Every row comes from one small tree of marks. Brackets hold a mark, then the marks that hang from it, in alphabetical order. Every link used is in the known rows. Which tree was each row made from?
Known rows
[M [E D [S B T]]]: [ 2.74  0.87 -0.91  4.25  1.79 -0.78 -1.36 -3.62 -5.10  1.05  1.90 -0.95
 -3.80 -1.03  4.67  0.26  0.13 -2.19  0.22  0.03  5.75 -0.19  4.04]
[S D]: [-3.53 -1.01  1.08  1.98 -0.50  1.32 -0.68  1.71  1.25  5.41  3.19  2.62
  2.91 -2.09 -0.89 -4.25  2.22  1.92  1.87 -3.41 -1.13 -1.37 -1.34]
[D S]: [-2.24  0.77  1.01 -0.09 -1.44  3.13 -1.85  1.54  1.91  4.39  3.38  1.77
  2.64 -5.40  1.26 -1.95  4.32 -1.22  8.00  0.25  1.46 -0.95 -1.26]
[D [E [S B T]]]: [ 1.51 -2.76  0.67  1.75  0.82  2.34 -2.66 -2.69 -3.65 -1.52  2.49  2.24
 -0.87 -2.16  8.58 -0.25  1.43 -1.51  2.07  4.18  5.97  0.43  0.31]
[M [E B [D [S T]]]]: [ 2.51  1.44 -1.34  3.41 -2.32 -1.60  0.05 -1.80 -2.42  4.40 -1.73 -1.01
 -0.96 -4.16  3.52 -0.33 -0.16  2.99  3.98 -2.16  1.42  1.30  2.38]
[D E]: [-1.41 -4.59  1.56  1.22  0.48  2.77 -1.08  0.80 -1.25  0.59  3.36  2.50
  4.01 -3.08  2.52 -3.70  4.47  0.25  2.52 -0.39  2.96 -0.34 -0.67]
[M [E [D [S B T]]]]: [ 3.61  2.72 -2.53  3.18 -1.42  0.36 -1.93 -4.17 -3.01  2.85  1.37 -2.67
 -2.06 -1.34  2.90  1.50  2.41 -0.47  4.01 -2.44  3.64 -0.32  3.39]
[T [E D S]]: [ 0.52 -0.33  0.09  3.47 -0.34  3.21 -0.31  0.20 -1.93  2.59  2.61  0.43
  2.32 -4.66  0.94 -3.66  2.97 -0.22 -1.44 -0.84  2.78  0.26  1.49]
[M [E [S B D]]]: [-0.13  1.24 -0.51  3.05  1.07  1.42 -2.11 -3.04 -3.98  3.19  2.09  0.07
 -1.74 -5.60  2.64 -2.30  0.04 -3.39  3.11  0.03  1.84 -1.82  2.89]
[T [E B D]]: [ 1.67 -0.81 -1.11  3.04 -5.01 -0.90 -1.70  1.30  1.31  3.48  0.03 -1.77
  3.68 -3.42  1.49 -3.69  2.56  3.73 -1.16 -4.43 -0.29  0.32 -3.18]
[S [E B D] M T]: [ 0.29 -0.89  0.88  4.72 -2.27 -5.35 -1.93  1.63 -0.88  1.86 -0.52  2.14
 -2.15  3.17 -0.77 -1.37 -0.55  6.35 -5.00 -1.22  2.68  0.57 -1.33]
[M [E B]]: [-0.69 -1.04  0.34  1.93 -1.58 -1.97 -2.17  0.13 -0.32  3.86 -0.37 -1.05
  1.56 -4.61  3.13 -1.73  0.72 -0.81  5.11 -1.28  0.53 -0.71 -1.41]
[E D [S B]]: [-0.60 -0.10  0.04  2.69 -0.15  0.51 -2.29  0.32 -0.89 -0.43  4.51  0.22
 -1.78 -3.48  3.24 -3.87  2.92 -1.63  1.13 -0.25  4.23 -0.40  0.51]
[D [E B] [S T]]: [ 1.62 -2.33  0.51  0.59 -3.62  1.89 -1.46 -0.77 -0.85  2.07 -0.76  2.43
  1.75 -4.92  7.59 -1.27  1.06  3.67  5.07  2.15  2.01  1.65 -1.44]
[T [E S]]: [-0.33 -0.70  0.62  1.61 -0.62  4.45 -2.04  0.31 -0.82  3.13  2.38  1.59
  3.66 -5.64  2.75 -1.87  2.46 -2.73  2.43  2.11  2.41 -0.56 -0.91]
[S [D [E B]] T]: [ 0.04 -4.27  0.33  2.42 -1.98 -0.28  0.18 -0.78 -1.28  3.10 -0.91  3.52
  1.60 -1.83  5.53 -3.46 -0.90  6.67 -0.72 -1.25 -0.51  0.92 -1.66]
[T [E [B [S D M]]]]: [-0.90  0.07 -1.01  0.04 -6.00 -2.92 -3.89 -3.07  2.83  0.55  1.77  2.18
  5.26 -0.68 -1.03 -4.12 -0.23  0.35 -2.77 -0.16 -3.27  1.97 -3.75]
[E B S]: [-2.71 -1.33  2.09  0.57 -1.67 -0.24 -2.23  2.98  0.80  1.89  1.22  2.52
  0.44 -6.59  5.80 -3.78 -0.15 -0.80  4.79  2.88  1.55 -0.12 -2.68]
[S B [E D] M T]: [ 1.57  0.34 -0.13  4.97 -1.20 -3.66 -3.71 -0.79 -1.70  0.33  2.50  0.75
 -3.50  5.87 -1.35  0.57  2.01  2.85 -4.86 -1.62  4.74 -0.79 -0.40]
[B E [S M]]: [-2.97  1.04 -1.42 -1.51 -3.37 -4.73 -5.12 -0.67  3.63 -1.45  4.50  3.79
  4.82  2.67 -0.97 -1.16  2.23 -3.47 -0.11  4.28  1.42  1.00 -2.68]
[S B D [M E] T]: [-0.09  1.87 -0.17  4.13 -0.58 -2.38 -2.72 -5.80 -2.44  3.01  3.02  0.64
 -0.72  4.35  0.91  1.00 -0.53 -0.21 -0.02 -2.75  0.92 -1.04  0.59]
[B [S M]]: [-4.28 -0.70  1.50 -1.22 -1.19 -2.97 -3.78 -1.08  2.96 -2.24  6.71  3.80
  4.03  2.00 -1.37 -2.84  3.05 -4.69  0.89  2.02  1.67  1.46 -2.01]
[M E]: [-1.14 -0.86  0.59  2.13  1.08  0.37 -1.44 -0.23 -1.64  3.91  1.87 -0.35
  2.60 -2.67  0.45 -1.21  2.98 -2.94  4.71 -1.92  2.14 -1.38  0.72]
[S B [D E] M]: [-1.16 -2.43  0.57  2.99 -1.74  0.53 -3.26 -3.85 -1.21 -1.10  5.52  2.36
  1.42  0.67  1.24 -4.22  3.50  1.89 -0.43 -1.77  0.95 -0.64 -1.09]

Which tree is each row?
[-1.24  0.34  0.51  3.63 -2.03 -1.17 -5.11 -0.34 -0.49  2.75  3.43  1.88
 -1.07  1.16 -2.84 -2.39  1.84  1.75 -1.98 -1.40  1.16 -2.50 -1.67]
[S B D E M]
[-0.14  4.56 -1.86  0.53 -6.01 -1.16 -6.59 -1.55  3.15  1.33  3.91  1.12
  1.90 -0.82  2.12  0.82  3.72 -1.64  6.09  2.84  1.90 -1.37 -3.49]
[D [S [B E] M]]
[-2.39 -0.80  0.67 -1.34 -3.78 -6.31 -3.87 -1.98  3.76 -1.97  2.87  4.04
  2.34  3.81  2.83 -0.82 -0.70 -0.82  0.09  2.87  0.85  3.05 -4.24]
[E [B [S M T]]]
[-1.65  0.33  1.98  2.67 -1.16  2.43 -2.73 -1.62 -0.78  1.17  4.56  2.72
  3.65 -2.17  1.03 -1.93  2.20 -2.94  0.85  2.25  2.71 -0.24 -1.35]
[T [E [S M]]]
[-0.82 -4.31  2.05  1.24 -0.29  1.31 -1.93  0.88 -2.40 -0.43  1.30  3.08
  1.12 -8.36  7.37 -4.92  0.97  0.10  2.71  3.89  3.10  0.87 -0.91]
[D [E B S]]
[ 0.24 -2.20  0.45  3.34 -1.64 -0.23 -2.55 -5.19 -1.78 -0.79  3.99  3.26
  0.72  4.23  2.79 -1.55  1.59  3.09 -2.09 -1.50  1.66  0.09 -1.15]
[S B [D E] M T]
[-0.06 -3.90  2.03  1.74  2.40  3.23  0.30 -0.85 -4.15  0.20  2.48  4.64
  0.85 -2.99  6.44 -1.56  1.02 -0.29  1.27  4.24  5.37  0.95  1.67]
[D [E [S T]]]
[ 0.29 -1.00 -0.71  3.58 -1.43 -3.16 -0.59  0.29 -1.37  3.14 -0.21 -1.90
  0.48 -4.14  1.14 -3.58  1.36  1.77  1.11 -4.18  0.65  0.10  0.85]
[M [E B D]]
[ 3.09  0.44 -1.93  1.34 -4.35  1.62 -4.52 -2.60  1.05  3.03  1.39 -1.14
  2.72  2.32  4.78  2.53  2.55 -0.33  1.39 -1.10  2.26 -0.91 -3.63]
[S B [T E]]
[-2.72  1.17  2.27  1.78 -0.80 -0.26 -4.71 -1.69  0.44 -1.69  6.44  2.70
 -0.86 -0.95  3.49 -1.91  2.45 -4.52  3.77  2.71  3.81 -0.88 -2.04]
[E [S B M]]
[-0.91 -0.79  1.24  2.02  0.16 -0.16 -1.65  0.12 -2.67  2.69 -0.35  0.38
 -0.47 -8.01  5.01 -2.47 -0.75 -2.61  5.48  2.40  2.27 -0.22  0.89]
[M [E B S]]
[ 1.49  1.71 -0.98  3.45 -4.59  0.06 -3.97 -5.01  0.62  3.20  3.19  0.89
  2.36  4.81  1.12  0.69  0.82  1.98 -1.96 -2.73 -0.45 -0.96 -3.12]
[S B D M [T E]]
[ 1.66  0.07 -0.14  4.19 -4.98 -3.24 -1.83 -2.07  1.00  1.72  0.73  0.68
  2.66  3.36  1.52 -0.61  0.48  5.49 -4.09 -3.45  0.26  1.52 -3.04]
[S M [T [E B D]]]
[ 0.74 -1.08 -1.85 -1.85 -6.06 -1.46 -4.83 -0.60  3.44  0.71  0.07 -0.36
  5.82 -3.38  2.68 -2.21  1.33 -2.14  1.04  1.47 -0.82  1.79 -4.44]
[T [E [B S]]]
[-1.92 -3.93  0.91 -1.02 -3.06 -3.69 -4.37 -2.42  0.93 -4.98  3.47  3.43
  4.11 -1.04  2.58 -4.79  1.81 -1.04 -0.18  3.44  1.03  2.96 -2.47]
[D [E [B [S M]]]]
[ 0.99  2.52 -2.63  3.70 -4.23 -5.19 -4.12 -2.59  1.77 -0.09  3.07  1.38
  0.02  7.01  1.92  1.51  1.64  2.26 -2.97 -1.16  2.92 -0.30 -2.05]
[S [B [E D]] M T]
[ 0.19  0.22 -3.90 -0.19 -2.39 -4.91 -1.45 -0.49  2.06  0.22  1.05  2.40
  2.58  3.81  0.70 -0.16  0.89  0.41 -3.86  1.74  2.71  2.06 -0.07]
[B [E D] [S T]]
[-0.59  1.65  1.00  3.01 -4.15 -3.12 -1.20 -1.07  1.25  1.71  2.16  2.36
 -0.38  0.38  1.96 -1.74  0.20  4.97  1.81 -1.60  1.13  1.92 -1.50]
[E B [D [S M T]]]
[-1.23 -1.00  1.37  3.92 -2.51 -3.79 -2.23  0.40 -0.13  5.02 -1.03  3.89
 -1.05  2.06 -0.59 -1.34 -2.44  6.62 -3.62 -0.42 -0.27 -0.48 -2.59]
[S D [E B] M T]
[-0.08  0.40  0.89  4.11 -3.37 -1.12 -2.44 -1.16 -0.81  0.17  2.42  1.30
  1.55 -3.58  1.60 -4.31  0.54  1.92 -2.26 -0.36  1.20  1.29 -1.52]
[T [E B D [S M]]]
[-2.33 -0.50  0.53  0.07  0.43 -3.20 -3.39 -3.79 -0.35 -1.75  5.02  1.74
  3.29  1.04 -2.07 -1.58  1.77 -6.31  1.29  1.22  2.16  1.30  1.38]
[B [S [M E]]]
[ 2.20  3.70 -1.48  3.30 -5.68  1.64 -4.56 -4.16  0.20  0.33  4.87 -1.55
  2.03 -0.76 -0.57 -1.48  5.18  0.57  1.70 -2.68  1.84 -0.26 -0.63]
[T [E [D [S B M]]]]
[-0.33  3.26 -2.15  2.59 -4.43 -3.86 -4.28 -3.03  2.16  2.77  2.16  2.87
  1.15  6.17  1.81  1.40 -0.22  2.52 -0.93 -0.25  0.10 -1.24 -3.25]
[S [B E] D M T]
[ 0.44 -0.07  0.61  4.81 -1.34 -5.67 -0.89 -2.66 -1.85  1.42  0.49  0.45
 -0.73  2.76  1.44 -0.58 -0.64  2.89 -1.31 -3.27  1.46  1.16  0.62]
[S [M [E B D]] T]
[-1.58  0.36 -0.38  1.55  0.69 -3.41 -0.94 -6.05 -1.73  1.19  3.30  3.28
  1.92  3.98 -1.96 -0.80 -1.28 -2.19 -2.06  0.11  0.46  1.42  2.14]
[B [S D [M E] T]]
[ 0.25 -0.33  1.00  1.16 -3.17  2.39 -4.75 -4.00 -0.98 -2.29  5.73  1.63
  1.56 -2.72  3.41 -2.08  5.14 -1.15  5.61  1.54  3.30  0.07 -0.97]
[D E [S B M]]
[ 1.45  1.53 -1.56  2.40 -3.33  3.84 -0.96 -0.42 -0.12  4.47  2.23 -0.96
  3.74 -5.19 -0.83 -2.67  4.89  1.75  2.35 -2.99  1.04  0.18  0.89]
[T [E [D S]]]
[ 1.11 -1.36 -1.66 -1.13 -1.96 -4.75 -2.29 -2.85  0.13  1.37 -0.86  0.33
  1.62 -0.82  4.19  0.50 -1.70 -2.73  2.06  2.14  1.47  2.02 -0.36]
[M [E [B [S T]]]]
[ 2.78  1.43 -1.33  4.22 -4.29 -1.60 -3.47 -4.39 -0.01  0.27  3.94 -0.76
  1.41  6.15  1.05  1.14  2.77  1.46 -3.87 -3.70  2.61  0.14 -2.29]
[S B M [T [E D]]]
[ 0.48 -1.79  0.32  2.04 -2.36 -2.53 -2.76  3.37  0.31  5.24 -2.91  1.79
 -0.73 -0.72  2.94  0.32 -0.69  4.21  0.17  1.35  2.25 -0.59 -3.28]
[S [E B] T]
[-3.59  1.42 -2.16 -0.44 -3.34 -4.13 -3.44 -1.78  3.41  0.48  3.85  4.55
  4.64  2.19 -2.89 -3.31  0.62 -0.52 -2.53  2.20 -1.23  0.71 -1.45]
[B E [S D M]]
[-1.05 -3.33  1.59  3.41 -2.52 -2.15 -0.74 -2.92 -1.14  0.74  1.40  4.92
  1.85  1.48  3.55 -3.30 -0.85  6.23 -2.42 -1.12 -0.35  1.24 -2.36]
[S [D [E B]] M T]
[ 1.41 -0.21 -0.07  4.16  1.06 -2.21  0.86 -1.50 -4.21  2.60 -1.68  0.55
 -2.36 -3.50  5.13 -1.49 -2.21  0.95  0.19  0.02  3.36  1.03  3.16]
[M [E B D [S T]]]
[-4.45  0.13  3.14  2.59 -1.42 -1.59 -1.73  0.15  0.51  1.79  3.13  5.02
 -0.19 -3.71  1.91 -5.54 -1.53  1.91  0.83  1.19 -1.00  0.31 -1.73]
[E B [S D M]]
[-0.17 -1.14 -0.23  2.16  0.07 -4.61 -2.50 -0.93 -1.09 -1.33  3.00  3.31
 -0.66  5.26 -3.95 -1.21  0.76  0.37 -7.39  1.66  4.35  1.95  1.78]
[B [S [E D] M T]]
[-0.53 -1.55 -1.11  0.15  0.25 -1.48 -1.62 -0.07 -0.40  4.14  0.04  3.68
  0.49  1.14 -2.25 -1.08 -0.99  1.20 -4.25  1.86  1.53  0.31  0.88]
[B [S D E T]]
